Each row was made from one small tree. The marks that hang from a mark follow it in brackets, in the order of their numbers. Every link used is in the known rows. Write each row's tree.
Known rows:
q604{q152 q684{q392 q435 q902{q432}}}: [ 11.4  -6.5  -7.8   7.5 -11.3   8.8 -26.6 -15.8  -7.5  33.2  31.6  14.5
  20.3 -45.6 -26.7  16.2  45.5]
q684{q392 q435 q604{q152{q902{q133}}}}: [ 15.6  41.0  -5.6  19.3  17.6   0.2  40.5 -41.3  -6.5  26.8 -31.6  50.5
   1.4 -32.8  17.3 -32.2  35.3]
q684{q902}: [ -1.7   3.8   9.6   0.6  -2.7   8.7 -28.6 -37.8   6.1  -6.2  11.2 -49.2
   5.9  32.3   3.6  20.7 -12.9]
q604{q152 q684{q392 q902{q133}}}: [-15.6  -7.4   0.7  10.7   9.5   6.5 -12.9 -13.0  -5.1  -2.2 -19.0  -1.3
 -24.8 -26.5 -30.9  31.9  75.3]
q684{q392 q435 q604{q152} q902{q133 q432}}: [  2.3  45.1 -15.0  -6.0  25.5 -22.4   1.9 -16.4 -13.4  17.8 -16.5  85.8
  -7.1   0.3  20.1 -13.9   7.7]
q435{q684{q392 q604{q152} q902}}: [ 14.2  18.5  17.5  52.2  23.8  -8.3  36.0 -29.7  23.7  50.4  25.7  16.7
 -18.2 -20.6 -37.9 -29.4  37.1]
q684{q604}: [ 10.8  33.5 -10.7  31.8  -6.6  18.6  40.3 -32.2  36.0  31.4  -1.0  -9.9
 -16.4  44.2  -7.0 -31.0 -49.7]
q604{q152{q902{q133 q432}}}: [ 19.0   2.2   0.1 -21.2   8.4 -34.5  36.3  54.4   3.9 -37.4 -14.8  21.2
 -14.5  58.9  41.4  17.5 -25.4]
q152{q604 q902{q133 q432}}: [-19.3  -1.9   3.2 -34.0  13.5 -24.1  10.1  71.2  -8.3 -66.0 -21.9  -6.5
  -6.9  57.8  46.3   3.4 -80.7]
q435{q684{q392 q604{q152} q902{q133 q432}}}: [  2.4  11.6  12.2  11.5  30.6 -40.2  38.5  30.7   9.5  17.2  -2.3  68.7
 -38.1  14.2  -5.0 -22.4  18.3]
q152{q902{q432}}: [ 11.4  -4.4  14.3 -19.8  -2.6  -7.5  19.6  37.2   7.4 -15.3  22.1 -33.8
   5.1  39.4  37.8   3.8 -41.8]
q152{q604{q684{q392 q902{q133 q432}}}}: [-45.0 -17.7  -2.7 -21.1  16.6   0.0 -33.4  48.6 -22.2 -40.5 -10.4  -2.4
 -22.0  -3.9  -6.8  18.4  -0.8]
q902{q133 q432}: [-15.8  19.2  -9.1 -33.6 -18.7  -6.5   0.9  39.4  13.6  -7.0 -19.5   9.7
 -10.7  86.4  34.0  15.3 -52.5]
q435{q684{q604}}: [ 20.3   0.7   2.4  44.2 -22.3   9.2  50.4 -13.7  44.5  47.5   9.6 -12.3
  -5.9  27.6 -29.0 -47.7 -41.3]
q152{q604{q684{q392 q902}}}: [-33.2  -8.1   7.4  20.2   8.1  32.6 -33.1 -16.2  -6.0  -7.6  17.0 -52.8
  -4.5 -40.7 -42.8   6.1  15.1]
q133{q902}: [-10.6  14.4   4.8  -4.6 -16.8   6.3  23.4 -11.6  12.5 -19.1   5.1 -60.7
  -0.2  61.5   3.7 -19.8 -30.5]

Write each row's tree:
[-13.7  -4.2  34.8  -9.2   0.4  -8.6 -19.4  19.4  10.6  35.5  37.9 -20.4
   4.6   3.9   0.0   0.4  15.9]	q435{q684{q392 q902{q432}}}
[ 14.1 -44.0  -7.9   6.7 -37.0  27.4 -48.6 -60.7  -2.7   6.7   5.9 -47.8
  35.6 -38.6 -28.0  10.8   7.9]	q604{q684{q435 q902}}
[ -8.8 -48.3  -4.7 -20.3  -0.9 -11.4  14.5  83.2  -9.9 -74.1 -20.5 -17.4
 -12.6  19.2   9.9   3.4 -56.6]	q152{q604{q684} q902{q133 q432}}
[ -4.5 -10.1 -14.8 -15.8  -8.3  -4.4 -30.8   1.9 -16.5   9.5  -9.9  43.0
  10.4 -32.1  -8.9  23.0  48.7]	q604{q152 q684{q392 q435 q902{q133 q432}}}
[-39.2  24.8  12.2 -42.0  18.8 -11.7 -31.2  22.8 -15.2  -4.0 -10.4   8.5
 -18.6  33.3  38.7  27.3  15.8]	q684{q392 q902{q133 q432}}
[ -5.7 -14.7   1.5  -1.0  -8.5  23.4 -12.7  25.3 -16.3   2.6  23.0 -24.4
  34.6 -60.0  -4.5 -14.7  -6.7]	q152{q604{q684{q392 q435}} q902{q432}}
[ 30.0  12.1   6.7   1.1   3.5 -17.0  41.3  38.5  12.5 -13.3  27.9  -0.5
  -0.6  46.9  21.5  11.6 -26.6]	q604{q152{q902{q432}}}
[ 19.9  18.1 -27.8  -9.2   9.3 -36.6   7.4  -9.0  -7.1 -12.9 -19.2  77.1
  -7.7  34.8  20.2  -7.0 -37.3]	q684{q435 q604{q152} q902{q133 q432}}
[ -0.7  43.3 -12.6  13.1  23.9  -5.4  -1.7 -64.0  -6.8  29.9 -28.3  61.2
  -4.1 -21.6   0.3 -15.4  33.1]	q684{q392 q435 q604{q152} q902{q133}}
[ -3.7  -8.0  -8.2   3.2  -9.4  17.2 -37.2 -47.1 -17.6  19.4 -22.1  14.5
  15.2 -55.5 -27.1  22.1  78.5]	q604{q152 q684{q392 q435 q902{q133}}}
[  6.5 -43.8  -1.2   2.4  -4.7   6.0  19.1  65.7   0.4 -51.9  24.1 -44.2
   0.8   1.1  -5.0  -1.6 -60.9]	q152{q604{q684} q902{q432}}
[ 17.1   7.5 -14.5  -5.2   1.6 -10.2 -11.3 -31.7  -1.8   9.6  14.3  22.6
  12.0  18.0  18.3 -22.2 -57.9]	q684{q435 q604 q902{q432}}
[-19.8 -22.1  -2.1 -22.8  -5.1  10.3 -16.4  35.3 -25.0 -20.2 -18.7   4.7
  21.7 -45.8  12.7  -9.7  -3.3]	q152{q604{q684{q392 q435}} q902{q133 q432}}
[-40.4  26.7  17.4 -19.5  15.2   4.4 -37.7 -26.9 -12.5   3.0 -23.1 -17.9
 -11.9  11.4  22.6  22.0  41.3]	q684{q392 q902{q133}}
[ -2.1 -16.5   2.7   8.0 -21.5  42.0 -54.0 -69.3 -11.9  39.9  10.9 -41.4
  33.4 -72.5 -28.5   7.3  61.7]	q604{q684{q392 q435 q902}}
[ 35.6 -33.9   1.2  32.9 -13.4  14.4  43.3   1.9  16.4  -8.7  15.7 -43.1
  -1.6 -22.9 -30.3   9.7  21.7]	q604{q152{q902} q684}
[ 46.9 -34.8  -6.7  25.7 -31.8  21.7  15.7 -31.8   6.5   8.1   7.4 -27.3
  35.5 -50.9 -28.1  -0.2  21.1]	q604{q152{q902} q684{q435}}
